Known rows, with every way that one mark hangs from another:
[Q858 [Q357 Q442 Q528]]: [21, -5, -11, 11, -5, -7, 16, -45, -14, 3, -7, -14, -15, 30, 2, 7, -2, -1, -9, -9, 18, -9, 29, 10, -9, 6, 5, 8, 8, 12, -7, -9, 20, 12, 25, -26, 6, -26, -27, 8, -12, -3, 26, 12, 8, -9, -2, -21]
[Q826 [Q18 [Q370 Q310 Q767]]]: [-4, 25, 5, -16, -17, 13, -1, 20, 8, 16, -18, 5, 1, -19, 7, -25, 14, -7, 26, -26, 1, 20, -2, -1, -8, 6, 2, 0, -2, 10, -21, 8, -29, 9, 6, 23, -7, 17, 17, -2, 8, 3, -29, -9, -15, 7, 40, -4]
[Q767 [Q858 [Q357 Q528]]]: [25, -22, -9, 6, -1, -7, 19, -51, -12, -33, 12, -10, -22, 6, 1, -2, -13, 0, -15, -2, 9, -5, 42, 11, -14, 3, -3, -15, -4, 8, 12, 2, -5, -7, -8, -18, 5, -14, -24, 24, -40, 15, 26, 1, -7, 5, 10, -19]
[Q18 [Q370 Q310 Q767] Q826]: [-14, 17, 9, -1, -7, -7, 3, 28, -4, 14, 0, -2, 0, -13, -2, -19, 28, 1, 9, -7, -12, 18, -10, 3, -3, 4, 11, -9, -4, 23, -5, 16, -22, -30, -23, 6, -14, 37, 22, 1, 15, -1, -45, -1, 1, -15, 9, 2]
[Q357 Q945]: [33, -8, -2, 3, 7, 0, 27, -7, 3, -11, 20, -20, -4, -5, 8, -4, 8, 7, -21, -9, 9, -16, 8, 14, -15, -7, -1, 8, -8, -4, -28, 2, 5, 47, -8, -12, 9, -3, -8, 17, 4, -22, 13, -7, 29, 0, 12, -8]
[Q826 Q18]: [16, 5, 7, -22, -10, 20, 21, -11, 6, -14, 3, -22, -10, -13, -1, -23, -2, 1, 8, -26, 0, -15, 26, 22, -9, 4, -6, -1, 11, 13, -32, 12, -9, 54, 3, -13, 11, 0, 8, 6, -28, 3, 4, -17, -6, 15, 29, -24]
[Q858 [Q357 Q442 Q528 Q945]]: [27, -10, -19, 19, 3, -9, 11, -41, -3, 13, 0, -3, -1, 29, 8, 25, -5, 1, -12, -4, 10, -4, 13, 3, -8, -3, 4, 19, -2, -4, -13, -17, 38, 24, 25, -8, 13, -37, -26, 9, 4, -11, 34, 20, 23, -5, -11, -7]
[Q18 [Q370 Q310 [Q767 Q858]] Q826]: [-11, -10, 5, -7, 3, 2, -3, 14, -3, -6, 10, 14, -2, -31, -9, -10, 6, 12, 1, 0, -19, 28, -15, -3, -1, 2, 8, -26, -11, 13, 11, 13, -28, -54, -32, 13, -15, 42, 25, -5, 5, 10, -33, -1, -17, -1, 2, 9]
[Q18 [Q370 Q310 [Q767 [Q858 Q357]]] Q826]: [-16, -12, 4, -10, -16, 1, 12, -7, -15, 4, -1, 17, -11, -26, -6, -7, 15, 1, 18, 4, -13, 32, 8, -3, 3, 12, 16, -35, -10, 27, 30, 23, -30, -49, -24, 12, -18, 26, 9, -8, -6, 12, -38, 7, -26, -10, 3, 4]
[Q357 [Q442 [Q18 [Q370 Q310] Q826]] Q528 Q945]: [-30, 14, 3, 28, 16, -13, -45, 45, 13, 15, 5, 1, 16, 14, -18, 19, -9, 6, 4, 9, -21, -7, -57, -5, 9, -7, -1, 26, 14, -13, -18, -11, 27, -17, -14, 17, -8, 13, 23, -6, 17, -2, 2, 25, 19, 6, -36, 23]
[Q858 [Q357 [Q442 [Q18 Q370]] Q528 Q945]]: [-2, 0, -7, 3, 9, -12, 0, 9, 1, 17, -3, -10, 5, 39, 0, 21, -2, -18, 1, 10, -10, -19, -6, -9, 3, -1, -1, 19, 2, -21, 3, -9, 25, 26, 11, 5, 0, -28, -7, 7, 5, 4, 22, 8, 17, -14, -10, -1]
[Q442 [Q18 [Q370 Q767] Q826]]: [-13, 8, 24, -19, 1, 2, 9, 35, 9, 1, 19, -16, 8, -3, 3, -37, 19, 0, 0, 8, -16, -15, 4, -4, 16, -2, -1, -6, 6, 2, 19, 28, -8, -12, -10, -11, -6, 32, 28, 2, 14, 12, -40, -25, 8, -10, 17, -3]
[Q18 [Q370 [Q767 Q858]] Q826]: [-2, -24, 13, -13, 8, 5, 15, 12, -5, -15, 16, 2, -1, -20, 1, -19, 4, 6, -6, 11, -23, 16, 12, 0, 9, -4, -3, -25, 4, 3, 13, 14, -12, -28, -30, -4, -21, 32, 30, -1, 4, 18, -30, -16, -7, -15, 0, -8]
[Q357 [Q442 Q18] Q528]: [7, 10, 0, 11, 10, 5, -10, 1, 8, -20, 6, -10, -1, 15, -2, -6, -22, 9, -23, 8, 18, -30, 2, 2, 2, -3, -7, 22, 15, -7, -4, -9, 19, 10, 26, -22, 15, -9, -9, 7, -2, -3, 28, 1, 7, 13, 5, -3]
[Q945 Q357]: [40, -3, 5, -1, -5, -5, 40, -17, -15, -21, -14, -38, -9, -10, 8, -13, 25, -11, -16, -13, 16, -11, 27, 21, -11, -10, -6, -19, -16, 17, -27, 12, -29, 18, -21, -38, 5, -15, -21, 20, -28, -19, 6, -34, 11, -4, 2, -20]
[Q18 [Q370 Q767] Q826]: [4, 3, 18, -11, 4, -4, 23, 21, -2, 5, 17, -14, 2, 1, 12, -26, 26, -4, 2, 1, -25, 7, 8, 5, 6, 0, 3, -13, 6, 12, -3, 19, -3, -4, -18, -14, -21, 35, 30, 6, 14, 7, -37, -21, 15, -20, 6, -11]
[Q767 Q858]: [24, -26, 1, -14, 0, 16, 20, -23, -11, -46, 11, -10, -16, -28, 4, -11, -7, 11, -25, -1, 9, 2, 29, 11, -16, 2, -1, -15, -4, 7, -1, 12, -16, 10, -11, -18, 0, 4, -5, 9, -28, 3, 13, -17, -15, 14, 10, -15]

Rows:
[-13, -2, 5, 21, 30, -15, -22, 49, 14, 8, 14, -6, 20, 34, -12, 15, -9, -1, -4, 11, -36, -20, -33, 0, 16, -5, -12, 22, 21, -21, -13, -18, 48, 5, -15, -5, -7, 9, 30, 0, 11, 9, 9, 12, 31, -4, -36, 7] : [Q357 [Q442 [Q18 Q370 Q826]] Q528 Q945]
[11, 7, 6, 13, 11, -9, 2, 24, -11, -10, -20, -26, 9, 23, -12, 1, 8, -24, -6, 5, -4, -12, -5, 4, 5, -9, -14, 2, 10, -15, -15, -11, 2, 5, -9, -20, -6, -17, -6, 13, -17, 2, 20, -21, 6, -9, -26, -6] : [Q945 [Q357 [Q442 [Q18 Q370]] Q528]]
[-11, -4, -4, 11, -12, -15, -3, -13, -7, 8, 10, 11, -9, 2, -9, -3, 4, 0, 18, -3, -16, 28, 2, -5, 4, 6, 4, -20, -7, 17, 21, 8, -20, -69, -25, 15, -20, 21, 12, 9, 0, 19, -27, 15, -19, -6, 4, 4] : [Q18 [Q370 Q310 [Q767 [Q858 [Q357 Q528]]]] Q826]
[-20, -3, -6, -35, -25, 24, -11, -13, -12, 19, -32, 41, -6, -30, 2, 9, -9, -8, 32, -16, -2, 46, 3, -12, 3, 16, 12, -25, -1, 6, 20, 4, -23, -7, 21, 31, -4, 0, 3, -33, -4, 12, -12, 9, -53, 7, 11, 1] : [Q826 [Q18 [Q370 Q310 [Q767 [Q858 [Q357 Q442]]]]]]
[9, 9, 8, -28, -9, 19, 12, 16, 7, 6, -5, -3, 6, -8, 14, -29, 9, -11, 18, -19, -10, 2, 20, 2, -7, 1, -5, -5, 11, 0, -22, 12, -13, 38, 7, 8, -7, 9, 18, 4, 8, 10, -20, -21, -1, -2, 34, -20] : [Q826 [Q18 [Q370 Q767]]]
[-9, 0, 0, 36, 21, -12, -19, 7, 22, -1, 27, -2, 11, 22, -9, 10, -19, 23, -13, 15, -7, -30, -21, 8, 14, -14, -16, 26, 14, -15, -14, -14, 45, 7, 12, -4, 18, -1, 9, -3, 17, -9, 20, 12, 29, 14, -27, 11] : [Q357 [Q442 [Q18 Q826]] Q528 Q945]
[-6, -14, 0, -10, 4, 7, -6, -2, -14, -20, -11, -1, -2, 17, -11, 10, -17, -11, -2, 15, -12, -5, 12, -9, 3, 11, -3, -12, 13, -15, 26, -6, 9, -7, 3, -6, -15, -14, -9, -4, -21, 24, 22, 7, -19, -1, -21, -5] : [Q767 [Q858 [Q357 [Q442 [Q18 Q370]] Q528]]]
[-12, 1, 3, -35, -30, 21, 7, -17, -7, 8, -11, 22, -10, -28, 3, -10, 5, -9, 35, -19, -4, 33, 14, -9, -8, 14, 8, -24, -11, 14, 12, 11, -43, -7, 0, 27, -5, 1, -2, -11, -14, 14, -28, -1, -45, 8, 35, -1] : [Q826 [Q18 [Q370 Q310 [Q767 [Q858 Q357]]]]]
[25, -8, -16, 33, 19, -5, 0, -17, 2, -1, 12, 1, 4, 23, 6, 19, -16, 10, -21, 3, 6, -9, -4, 4, -6, -15, -8, 27, 2, -12, -37, -27, 39, 32, 20, -6, 10, -14, -9, 13, 13, -19, 38, 16, 29, 7, -11, -2] : [Q357 Q442 Q528 Q945]
[13, 5, -7, 23, 19, -1, -13, 3, 17, -7, 12, -2, 9, 17, -1, 10, -20, 11, -18, 8, 16, -34, -12, -3, 1, -11, -14, 35, 5, -22, -20, -22, 33, 23, 27, -7, 22, -17, -9, 8, 15, -10, 40, 6, 26, 15, -4, 6] : [Q357 [Q442 Q18] Q528 Q945]
[-11, -17, -2, -3, -11, -7, 3, -1, 0, 22, 6, 23, -1, -22, 1, 10, 14, 1, 15, 1, -16, 34, -10, -6, 7, 8, 13, -24, -21, 9, 28, 10, -19, -32, -26, 25, -14, 16, 5, -4, 15, 1, -29, 9, -8, -14, -7, 18] : [Q18 [Q370 Q310 [Q767 [Q858 [Q357 Q945]]]] Q826]
[2, 6, 12, -1, 1, -5, 2, 4, -5, -17, -8, -20, 7, -9, -5, -6, 5, 4, -11, 5, 7, -23, -5, 16, 17, -8, -9, -19, 5, 8, -4, 10, -7, 2, -11, -37, 11, -9, 0, -18, -23, -17, -4, -23, 6, 5, -32, -7] : [Q945 [Q357 [Q442 [Q18 Q826]]]]
[6, -3, -21, 18, -19, 1, -10, -56, -5, 1, -8, 44, -14, -9, 11, 12, -18, 11, -1, 3, 34, 28, 11, -13, -6, 4, 12, 1, -13, 12, 16, -21, -11, -47, 34, 21, 10, -18, -28, -5, 17, -11, 14, 21, -30, 6, 8, 5] : [Q370 Q310 [Q767 [Q858 [Q357 Q442 Q528]]]]
[6, -1, -1, -11, 10, 8, -1, 3, 12, -1, 0, 0, 7, -10, 5, 10, -7, 12, -18, 7, 10, -22, -12, -2, 0, -5, 0, 21, -3, -18, -8, -6, 19, 48, 29, -9, 23, -10, -9, -13, 13, -19, 19, -3, 14, 13, -3, 7] : [Q357 [Q442 Q18] Q945]
[-10, -6, -15, -3, -20, 8, -16, -31, 9, 21, -4, 52, 0, -42, 13, 12, -13, 15, -3, 13, 37, 11, -7, -24, 2, 5, 14, 7, -23, -9, 44, -8, -19, -15, 38, 31, 24, -15, -32, -29, 36, -20, 11, 13, -22, 20, 13, 27] : [Q370 Q310 [Q767 [Q858 [Q357 [Q442 Q18] Q945]]]]
[-31, 5, 9, -22, -19, 0, -5, 6, -1, 4, 1, 14, -8, -27, -3, -15, 10, -3, 17, 2, -2, 10, -1, -12, 11, 10, 6, -23, -14, 16, 50, 27, -41, -48, -19, 18, -8, 28, 6, -16, -6, 14, -41, -6, -27, -1, 9, 12] : [Q442 [Q18 [Q370 Q310 [Q767 [Q858 Q357]]] Q826]]
[9, 3, -11, 8, 5, -8, 0, -22, 12, 11, 3, -7, -1, 29, 6, 14, -14, 2, -2, 8, 21, -27, 5, -4, 7, -4, -6, 29, 2, -14, 11, -14, 29, 33, 31, -2, 18, -34, -31, 1, 5, -16, 29, 8, 21, 5, 0, 0] : [Q858 [Q357 [Q442 Q18] Q528 Q945]]
[5, -12, -16, 13, -8, 4, -5, -42, 18, 6, 23, 42, 9, 10, 19, 7, -28, 17, -11, 21, 23, -4, 8, -14, 12, -7, -7, 15, -10, -23, 28, -21, 17, -10, 44, 15, 22, -27, -23, -4, 31, -6, 33, 7, -3, 14, 9, 13] : [Q370 [Q767 [Q858 [Q357 [Q442 Q18] Q528 Q945]]]]
[-21, -8, 11, -11, 21, 0, -11, 45, 5, 9, 5, -14, 17, 8, -8, 9, 1, 2, -7, 13, -27, -14, -31, -2, 14, -5, -2, 6, 14, -18, 1, 6, 29, 21, -12, -6, -5, 14, 28, -22, 6, -1, -8, -4, 21, -8, -35, 7] : [Q357 [Q442 [Q18 Q370 Q826]] Q945]
[5, 26, 2, 19, 4, -7, -22, 28, -14, -7, -30, -16, 4, 8, -11, 12, 11, -20, 2, 1, 1, -8, -28, 0, -2, -5, -6, 5, 4, -4, -19, -15, -19, -20, -17, -4, -3, -11, -10, 6, -14, -4, 9, -10, -3, 0, -21, 9] : [Q945 [Q357 [Q442 [Q18 [Q370 Q310]]] Q528]]
[-10, 15, -11, 11, -1, -12, -21, 15, -5, 26, -14, -1, 3, 24, -10, 30, -2, -12, 17, 1, 2, -6, -26, -15, -3, 6, 6, 22, -7, -11, 3, -9, 10, 2, 5, 20, 2, -16, -18, -1, 1, -3, 11, 26, 10, -6, -10, 18] : [Q858 [Q357 [Q442 [Q18 [Q370 Q310]]] Q528 Q945]]
[-5, 21, 11, -25, -10, 15, -4, 30, -6, 4, -17, -18, -8, -17, -9, -8, 7, -12, 24, -32, -9, 13, -2, 11, -17, 8, 4, -6, 6, 16, -33, 14, -26, 25, -18, 5, -7, 14, 14, 5, -32, 10, -19, 0, -14, 4, 20, -7] : [Q826 [Q18 [Q370 Q310]]]
